(in the rows, 128 means zero)
Known rows, with every step that occurs
reviv > gobulu > pidu > melif: [187 127 160 117 134 172 155 102 128 115 130 131 153  77 125  92 115 165
 122  93 176 123 135 126 142]
bakuvus > melif: [135 125 162 115 165 166 147 112 150 123 130 131 136 107 161 104 155 123
 124 124 146 138 119 134 131]
logom > paze > melif: [191 135 149 137 162 148 143  84 159 101 132 109 154 128 122 141 113 115
 114 126 103 124  49 152 210]
logom > bakuvus: [162 115 130  98  93 157 149  96 122  95 132 129 149 123 155 150 143 172
 124 160 122 128 127 128 114]
gobulu > melif > supuf: [136 120 140 139 205 179 147 104  93  96 143 114 140 117 144  75 116 150
 108 105  58 115 154 127 185]
gobulu > logom: [158 122  88 102 137 162 158 105 106 155 128 119 133 179 146 128 137 113
 137 116  94 124  99 117 143]
bakuvus > pidu > logom > paze > melif > supuf: [205 113 155 159 197 165 153  72 162  75 135 116 161 115 138  73 111 122
 112 104  42 132  36 138 198]
logom > paze > melif > gobulu > reviv: [167 118 129 132 174 139 146  70 154 155 149 111 138 122 168 104 124 123
 108  86  45 120 108 150 177]
melif > gobulu > logom > paze: [155 145  97 135 160 146 163  83 136 131 133 102 134 157 157 139 114 114
 131 113  75 117  78 124 149]
paze > logom > bakuvus > pidu > gobulu > melif > supuf: [193 111 183 153 194 183 148  85 143  78 138 124 153  87 159  75 129 158
 101 120  55 122 106 125 193]
reviv > gobulu: [205 157 148  93 104 174 144  97 128 110 124 140 139 119 154  97 142 136
 129 112 136 131 136 135 173]
paze > melif > pidu > logom: [183 109 120 141 161 167 156  98 150  99 129 127 154 129 142 100 129 124
 127 112  50 145  55 104 166]
reviv > gobulu > logom > bakuvus > melif: [202 106 139  88 104 167 162  99 142  91 141 131 145 116 186 102 168 168
 132 124 131 144 114 141 143]
bakuvus > pidu > melif > gobulu: [156 151 175 133 196 179 155  99 173 137 130 129 144  86 174  79 122 146
 114  94  87 122 124 130  93]
pidu > logom: [154 122 123 121 119 175 162 102 140 121 123 128 140 147 135 123 141 107
 126 121 102 138  70 103 149]
logom > bakuvus > pidu > gobulu > reviv: [166 120 177 103 141 146 138  78 176 135 132 128 142  97 180 127 146 120
 115 122 100 125  93 111 117]
logom > bakuvus > pidu > gobulu: [190 151 202 112 151 170 141  91 187  94 120 136 148  79 170 143 141 139
 120 148 128 129 100 103 121]
pidu > melif: [154 140 160 118 139 171 156 111 132 115 126 125 145 109 128 111 119 149
 120 113 139 119  96 123 129]
logom > paze: [132 150 134 131 140 139 145  90 142 109 122 110 142 134 134 155 114 107
 125 144 130 118  61 123 141]
pidu > logom > bakuvus > melif: [167  97 155 110 110 170 164 101 158  79 137 131 148 104 171 115 167 157
 123 138 130 150  85 127 121]
pidu > logom > bakuvus > melif > gobulu: [173 118 147 130 153 182 169  94 161 102 145 133 138  90 191  97 157 172
 116 113  81 144 148 135 122]
melif > pidu > gobulu > reviv: [151 128 144 124 169 142 140  89 143 138 134 127 132 104 166 119 128 128
 125 108  69 123 130  93 133]

Rows
[227 120 143 141 144 159 153  72 165  89 135 114 160 113 122 120 118 118
 115 102 113 137  37 143 230] -> reviv > gobulu > pidu > logom > paze > melif
[163 123 189 105 132 162 152 102 170  97 124 126 164  91 163 105 130 158
 118 132 139 123  60 127  77] -> logom > bakuvus > pidu > melif
[161 139 167 149 214 191 148 100 110  78 142 119 135  92 141  87 115 159
 106 103  57 115 160 113 209] -> pidu > gobulu > melif > supuf
[215 106 100 107 121 169 165  86 123 112 148 120 149 140 173 127 142 183
 123 124  56 130 129 146 156] -> paze > melif > gobulu > logom > bakuvus
[175 134 100 120 164 179 175 103 120 149 139 118 132 147 159 100 125 153
 128  83  65 121 128 124 136] -> pidu > melif > gobulu > logom
[200 125 143 144 149 158 154  79 167  91 131 109 156 136 120 135 119 106
 114 117  88 133  13 140 219] -> pidu > logom > paze > melif
[146 139 191 114 166 167 147 108 174 123 119 126 156 100 150  94 124 122
 120 113 140 121  56 123  90] -> bakuvus > pidu > melif
[196  94 128 120  79 156 153  85 135 119 126 135 156 134 148 134 151 155
 118 166 115 135  82 140 151] -> paze > logom > bakuvus
[143 121 135 121 157 155 157  88 137 163 145 120 132 110 170  85 128 148
 112  78  64 117 138 132 121] -> pidu > melif > gobulu > reviv
[181 123 136 111 142 165 141  95 119 140 128 137 146  95 137 105 129 134
 128 110 171 129 173 126 147] -> reviv > gobulu > pidu
[134 120 118 117 164 149 146  86 133 178 143 123 126 126 177  99 137 125
 117  91  57 120 159 132 125] -> melif > gobulu > reviv
[169  97 115 117  98 158 162  94 132  70 132 129 157 120 162 130 141 171
 130 152  72 141  84 100  97] -> melif > pidu > logom > bakuvus
[182 140 109 124 172 166 158 102 126 126 127 125 132 139 155 131 126 134
 141 113  70 127 113  84 150] -> melif > pidu > gobulu > logom
[185 112 149 141 151 174 161  88 161 124 141 137 140  93 186  93 157 170
 113 121  89 141 148 151 140] -> paze > logom > bakuvus > melif > gobulu
[209  86 151 133 141 181 164  84 129  59 147 139 153  74 163  54 145 188
 121 107  97 148 147 132 156] -> reviv > gobulu > pidu > logom > bakuvus > melif > supuf
[168 140 174 126 169 176 158  95 171 117 135 129 151  81 182  89 126 172
 113 108  88 123 123 136  83] -> logom > bakuvus > pidu > melif > gobulu
[200 126 119 131 160 148 151  81 148 115 135 102 152 157 129 137 117 112
 121 114  85 124  34 149 220] -> gobulu > logom > paze > melif
